What can hang from each mark:
G: H
X: A H
L: H
Q: H
H: A E G Q W
A: H Q W X
E: H
W: A

Each row was made from one small tree. The marks that hang from a mark follow it in brackets, in alphabetical order. Every link used is in the known rows. Write each row's tree.
In the rows, 128 means zero.
Known rows:
W{A}: [142 103 135 144  59 121 111 111 120 110 174 174  92 108 132 103 139  61
 132 109 131 124   8 146]
L{H{A{W X} E G Q}}: [120 132  86 160 160 149 135 151 138 138 128 130 132 150 154 111 139  51
 123 143  67 142  95 162]
G{H{A E Q W}}: [127 132  77 135 141 109 146 143 111 120 151 105 157 149 163  90 147  62
 136 138  62 145  87 187]
A{Q W}: [128  81 164 165  76 129 112 134 145 128 163 182  97  98 136 118 150  73
 166 110 122 136  39 124]
E{H{G Q W{A{X}}}}: [128 132 107 157 142 120 147 154 118 131 156 139 112 120 166  94 161  54
 126 134  85 142  67 139]
G{H{A E}}: [137 125  96 125 107 115 141 126 123 116 156 137 140 141 157 103 134  68
 142 115 101 137  42 169]
E{H{Q W{A}}}: [130 113 105 155 113 114 121 136 117 121 175 137 112 124 159  85 149  62
 134 125 103 139  30 152]
A{H{E G}}: [129 127 125 152 120 118 145 132 140 128 151 157 115 108 151 121 105  57
 150 106 110 138  44 152]
H{A}: [141  99 114 140  88 129 113 105 119 114 167 161 128 124 157 100 140  63
 150 120 108 133  30 166]
E{H{G Q W{A}}}: [135 118  92 158 143 112 143 145 108 128 171 128 115 123 162  96 144  54
 130 133  88 143  44 158]
A{H}: [125  98 146 148  79 121 114 116 142 117 157 184 106  92 150 111 121  70
 152  93 133 132  19 144]
W{A{X{H{E G Q}}}}: [116 158 115 160 123 113 151 145 120 130 149 144  85 122 127 101 146  48
 115 131 108 141  84 150]
L{H{A E Q}}: [133 117  64 149 120 139 106 121 123 117 156 123 143 165 157  94 119  53
 128 131  91 142  46 181]
H{Q}: [142  86 111 147  80 124 107 116 122 116 175 165 122 120 154  97 138  58
 154 115 109 141  38 159]
E{H{A{X} G Q W}}: [127 128  82 153 172 127 149 149 117 135 149 126 148 134 190  91 163  57
 144 145  62 152  89 158]
H{G Q}: [147  91  98 151 110 122 129 125 112 122 171 156 125 121 156 108 134  49
 150 122  93 146  53 165]
H{A{W X} E G Q}: [120 138 118 160 157 137 148 148 130 139 132 136 129 137 150 106 156  48
 146 153  60 140 117 153]
Q{H{A{W X} E G}}: [112 142 161 153 131 113 172 147 142 137 126 152 101 115 150 110 135  65
 141 124  81 132  95 143]
Q{H{A E G W}}: [128 139 113 149 137  95 173 135 117 127 150 116 126 126 162 101 115  58
 137 128  65 138  78 182]
G{H{Q W}}: [136  95  90 135 104 105 134 140 118 116 167 142 139 120 163  96 150  70
 140 113  86 146  57 173]
X{A}: [145  99 122 154  75 112 114 109 128 116 187 185  96 119 157  98 150  70
 148 111 112 130  20 161]

Write each row's tree:
[125 117 182 155  84  91 157 137 113 118 154 164  68  97 127 121 130  67
 131 107 126 132  44 124] -> W{A{Q{H{G}}}}
[112 114 133 137 124 125 137 147 130 125 130 158 127 122 153 102 178  74
 139 127  86 139  95 146] -> G{H{A{W X} Q}}
[121 150  87 167 139  99 154 146 109 130 163 115  97 122 130  98 135  47
 115 139  86 145  79 182] -> X{H{E G Q W{A}}}
[129 116 124 153 111 134 123 123 140 127 155 147 121 129 144 104 136  62
 155 131  93 131  53 160] -> H{A{W} E}
[119 150 119 172 125 101 157 152 119 131 161 127  83 109 122 114 139  56
 123 130 105 144  66 152] -> X{H{E G W{A{Q}}}}
[122 128 117 157 138 116 144 137 130 129 146 144 122 120 151 112 113  49
 149 120  95 142  70 157] -> A{H{E G Q}}
[123 118 141 152 111 135 122 135 137 126 152 166 122 126 174 101 166  74
 159 119 121 143  44 109] -> E{H{A{Q X}}}
[136 111 116 131  84 103 139 135 116 112 165 150 109 108 142 104 150  73
 118 107 108 129  27 160] -> G{H{W{A}}}
[126 139 110 146 118 135 124 128 127 123 145 139 138 149 158  88 153  50
 145 141  82 140  88 154] -> H{A{X} E Q}
[128 143  88 160 151 139 144 156 133 134 136 118 140 145 162 115 142  56
 124 140  68 146  87 153] -> L{H{A{Q X} E G W}}
[120 146  64 163 168 108 156 138 106 133 155 102 132 136 154  95 135  49
 133 149  62 154 100 201] -> X{H{A E G Q W}}
[112 134 116 170 137 122 150 156 145 145 144 155  96 112 140 108 146  57
 141 125  94 149  99 152] -> A{W X{H{E G Q}}}
[129 152 108 157 134 120 152 154 117 130 148 125 116 131 142  96 153  41
 119 147  66 137  98 153] -> H{E G Q W{A{X}}}
[138 131 114 151  86 117 128 128 126 118 171 136 107 123 134  96 134  54
 128 124  98 126  34 161] -> H{E W{A}}
[108 143 153 177 123 101 139 146 143 129 157 153  96 114 149 107 148  74
 150 125  92 133  69 143] -> X{A{H{E W} Q}}
[119  98 147 165 122 133 121 137 140 132 157 159 111 117 160 109 157  79
 168 122 117 142  35 122] -> E{H{A{Q W}}}
[115  87 198 163  68 102 135 139 147 126 154 184  76  89 136 115 136  83
 160  95 127 134  45 119] -> A{Q{H} W}
[135 106  82 160 139 133 132 139 115 126 154 126 138 130 161 120 136  62
 128 134  78 147  55 170] -> L{H{A{Q} G W}}
[115 136 170 157  85 100 153 156 149 128 144 152 102 109 152 100 140  73
 148 107  99 139  79 122] -> A{Q{H{E W}} X}
[110 108 129 177 108 103 121 129 133 130 173 178  70 109 140  96 164  75
 143 122 109 139  62 169] -> X{A{W} H{Q}}
[133  95 105 152  94 139 101 120 126 115 158 152 125 135 153 113 134  69
 135 116 118 140  23 152] -> L{H{A{Q}}}
[127 129  94 156 142 152 137 144 148 138 132 143 124 139 154 118 132  58
 125 129  81 136  68 157] -> L{H{A{W X} E G}}
[120 145  85 163 141 112 155 155 130 139 153 132 117 120 157  97 143  51
 132 130  76 154 103 171] -> A{X{H{E G Q W}}}
[108 122 169 175 134 122 150 156 152 140 135 160  96  95 133 134 125  66
 162 116 109 138  72 121] -> A{H{E G} Q W}
[131 107  92 150 122 122 119 122 108 118 162 128 144 132 162  88 153  56
 145 144  68 142  73 184] -> H{A Q W}
[108 138 176 159  94 126 130 146 159 128 133 175 103 105 144 114 140  68
 155 106 127 136  64 104] -> A{H{E} Q X}
[125 129 116 159 157 129 153 155 126 137 148 138 134 120 182 107 168  66
 152 136  80 151  77 128] -> E{H{A{Q X} G W}}
